What can hang from each mark
z16: z330
z659: z179 z677 z869
z382: z677
z785: z732
z869: z330 z659 z732
z330: z16 z154 z869
z154: z330
z677: z382 z659
z732: z785

Each row was made from one small tree. The marks that hang from a mark follow it in brackets, in the order of their numbers. Every link used is in the known rows. Write each row's tree.
Known rows
z785{z732}: .17,.08,-.09,.01,.14,.15,-.05,.08,.08,.04,-.06,.14,.14,-.02,.14,.19,-.06,-.06,.04,.05,-.01,.20
z154{z330{z16 z869{z659{z179} z732{z785}}}}: .06,-.06,-.29,-.01,-.03,.16,.00,.15,-.01,.14,-.16,.11,.05,-.32,-.04,.20,-.12,.02,-.10,.16,.08,.05
z16{z330{z154 z869{z659{z179 z677}}}}: .04,-.03,-.05,.10,-.03,.18,-.10,.10,-.08,.15,-.10,.16,.02,-.27,-.06,.20,-.11,.14,-.02,.21,.07,.05
z154{z330{z16 z869{z659 z732}}}: .09,-.07,-.31,-.04,-.04,.15,.04,.12,-.07,.17,-.13,.10,.04,-.30,-.09,.31,-.14,.06,-.11,.10,.09,.00
z16{z330{z154}}: .05,.02,-.04,-.10,-.04,.11,-.02,.07,-.14,.09,-.06,.15,.04,-.17,-.04,.34,-.12,.18,.00,-.05,.05,.03
z330{z16 z154 z869{z659}}: .06,-.13,-.31,-.09,-.06,.18,.03,.09,.01,.16,-.16,.16,-.03,-.36,-.19,.30,-.14,.03,-.07,.29,.12,-.06
z677{z659{z179 z869{z732{z785}}}}: .09,.08,-.08,.12,.12,.08,-.10,.07,.11,.07,.05,.17,.15,-.06,.14,-.32,.02,-.07,.07,.28,-.01,.32
z677{z382}: .17,.05,-.15,-.04,.03,.05,-.04,.08,.04,.06,-.02,.18,.09,.00,.05,-.21,-.04,-.03,.05,.03,.04,.19
z869{z330 z659{z179 z677{z382}} z732{z785}}: .16,-.11,-.22,.32,.25,.08,-.13,.29,.13,.20,-.35,.09,.18,-.05,.18,-.26,-.01,-.24,-.05,.53,-.08,.39
z677{z382 z659}: .18,.15,-.23,-.05,.01,-.02,-.04,.10,.10,.06,.07,.21,.14,-.02,.07,-.43,-.03,.10,.07,.06,.02,.24
z732{z785}: .11,.00,-.26,-.06,.14,.09,-.04,.05,.09,-.01,-.05,.13,.09,-.03,.12,.04,-.04,-.07,.02,-.02,.02,.20
z677{z382 z659{z179 z869}}: .11,.17,.03,.10,.01,.02,-.12,.10,.13,.08,.12,.23,.13,-.06,.09,-.64,.03,-.02,.13,.25,.02,.30
z677{z382 z659{z179 z869{z330{z16} z732{z785}}}}: .10,.09,-.15,.08,.07,.01,-.06,.17,.15,.12,-.06,.18,.18,-.12,.08,-.55,.02,-.09,.07,.44,-.01,.33
z154{z330}: .11,.09,-.05,-.05,.01,.10,-.04,.10,-.06,.08,-.04,.10,.05,-.16,.01,.19,-.10,.07,-.01,-.20,.06,.06
z16{z330}: .06,.00,-.07,-.02,.02,.12,-.06,.06,-.12,.07,-.01,.13,.07,-.06,.04,.27,-.09,.16,.01,-.05,.02,.09
z154{z330{z16 z869{z659{z179 z677} z732{z785}}}}: .07,-.04,-.25,.06,.00,.16,-.02,.16,.00,.15,-.21,.12,.06,-.33,-.03,.12,-.10,.01,-.08,.17,.08,.09
z869{z659}: .14,-.12,-.19,.09,.10,.12,-.10,.15,.03,.13,-.05,.11,.07,.00,.09,.09,-.06,-.05,-.04,.14,.00,.16
z154{z330{z869}}: .09,.09,-.14,-.03,.00,.14,-.03,.04,-.04,.07,.00,.11,.04,-.24,-.05,.20,-.12,.07,-.02,-.10,.10,.00
z382{z677{z659{z179 z869{z330 z732}}}}: .15,.13,.02,.11,.20,.05,-.08,.11,.15,.17,.02,.20,.18,-.03,.11,-.34,-.01,-.11,.03,.31,-.02,.28
z16{z330{z154 z869{z659{z179 z677} z732}}}: .06,-.06,-.11,.12,-.02,.18,-.06,.11,-.11,.18,-.15,.16,.05,-.25,-.05,.24,-.11,.10,-.05,.28,.05,.08

Which tree is each row?
.13,.10,-.01,.06,.16,.06,-.05,.12,.14,.18,-.03,.20,.16,-.09,.06,-.29,-.02,-.09,.03,.34,-.01,.25 -> z382{z677{z659{z179 z869{z330{z16} z732}}}}
.09,.10,-.09,.09,.15,.05,-.10,.08,.09,.10,.06,.13,.14,-.08,.06,-.17,-.02,-.02,.07,.21,-.02,.22 -> z677{z659{z869{z330}}}
.13,-.04,.01,.21,.17,.14,-.07,.02,.02,.15,-.09,.16,.13,-.03,.08,-.12,.02,-.19,.07,.23,.00,.29 -> z659{z677 z869{z732}}
.08,-.01,.21,.40,.25,.19,-.17,.11,.06,.18,-.23,.12,.13,-.11,.10,-.20,.04,-.28,.09,.46,-.04,.33 -> z659{z179 z677 z869{z330 z732}}
.06,-.07,-.15,.05,-.04,.18,-.04,.10,-.12,.16,-.10,.15,.04,-.23,-.05,.32,-.13,.10,-.08,.27,.06,.04 -> z16{z330{z154 z869{z659{z179} z732}}}
.08,-.11,-.27,.06,.02,.15,-.04,.06,-.11,.14,-.02,.13,.09,-.10,.01,.32,-.12,.10,-.08,.21,.03,.08 -> z16{z330{z869{z659 z732}}}
.13,.03,.17,.30,.11,.13,-.13,.09,.07,.16,-.12,.21,.13,-.06,.11,-.51,.07,-.24,.12,.38,.00,.37 -> z659{z179 z677{z382} z869{z732}}
.15,.07,-.14,-.02,.16,.02,.00,.09,.12,.18,.00,.20,.18,-.06,.04,-.20,-.04,-.07,.00,.27,.00,.22 -> z382{z677{z659{z869{z330{z16} z732}}}}
.04,-.04,.19,.28,.15,.20,-.10,.14,.04,.22,-.33,.13,.08,-.27,-.03,-.09,.01,-.23,.07,.51,.00,.24 -> z659{z179 z677 z869{z330{z16 z154} z732}}
.11,.11,-.17,.00,.04,-.02,-.04,.12,.12,.12,.03,.18,.15,-.11,.01,-.44,-.02,.01,.09,.28,.01,.23 -> z677{z382 z659{z869{z330{z16}}}}
.11,-.21,-.44,.00,.14,.09,.04,.25,.04,.20,-.38,.06,.11,-.22,-.01,.32,-.11,-.13,-.15,.43,-.02,.15 -> z869{z330{z16 z154} z659 z732{z785}}
.15,-.16,-.41,.07,.13,.05,.03,.28,.08,.24,-.45,.11,.15,-.22,.00,.00,-.08,-.14,-.10,.49,-.02,.24 -> z869{z330{z16 z154} z659{z677{z382}} z732{z785}}
.13,-.10,-.13,.28,.24,.12,-.16,.23,.07,.20,-.25,.06,.11,-.06,.09,.04,-.06,-.11,-.02,.30,-.05,.22 -> z869{z330 z659{z677}}
.04,.02,-.13,-.08,-.06,.15,-.01,.01,-.12,.09,-.02,.16,.02,-.25,-.10,.36,-.14,.18,-.01,.04,.10,-.03 -> z16{z330{z154 z869}}
.12,.11,.00,.02,.12,.06,-.02,.13,.12,.19,-.06,.21,.14,-.16,.01,-.24,-.03,-.07,.02,.35,.01,.21 -> z382{z677{z659{z179 z869{z330{z16 z154} z732}}}}
.11,-.19,-.37,.10,.06,.20,.01,.08,.02,.19,-.22,.15,.06,-.21,-.05,.16,-.10,-.06,-.07,.38,.05,.10 -> z330{z16 z869{z659{z677} z732}}
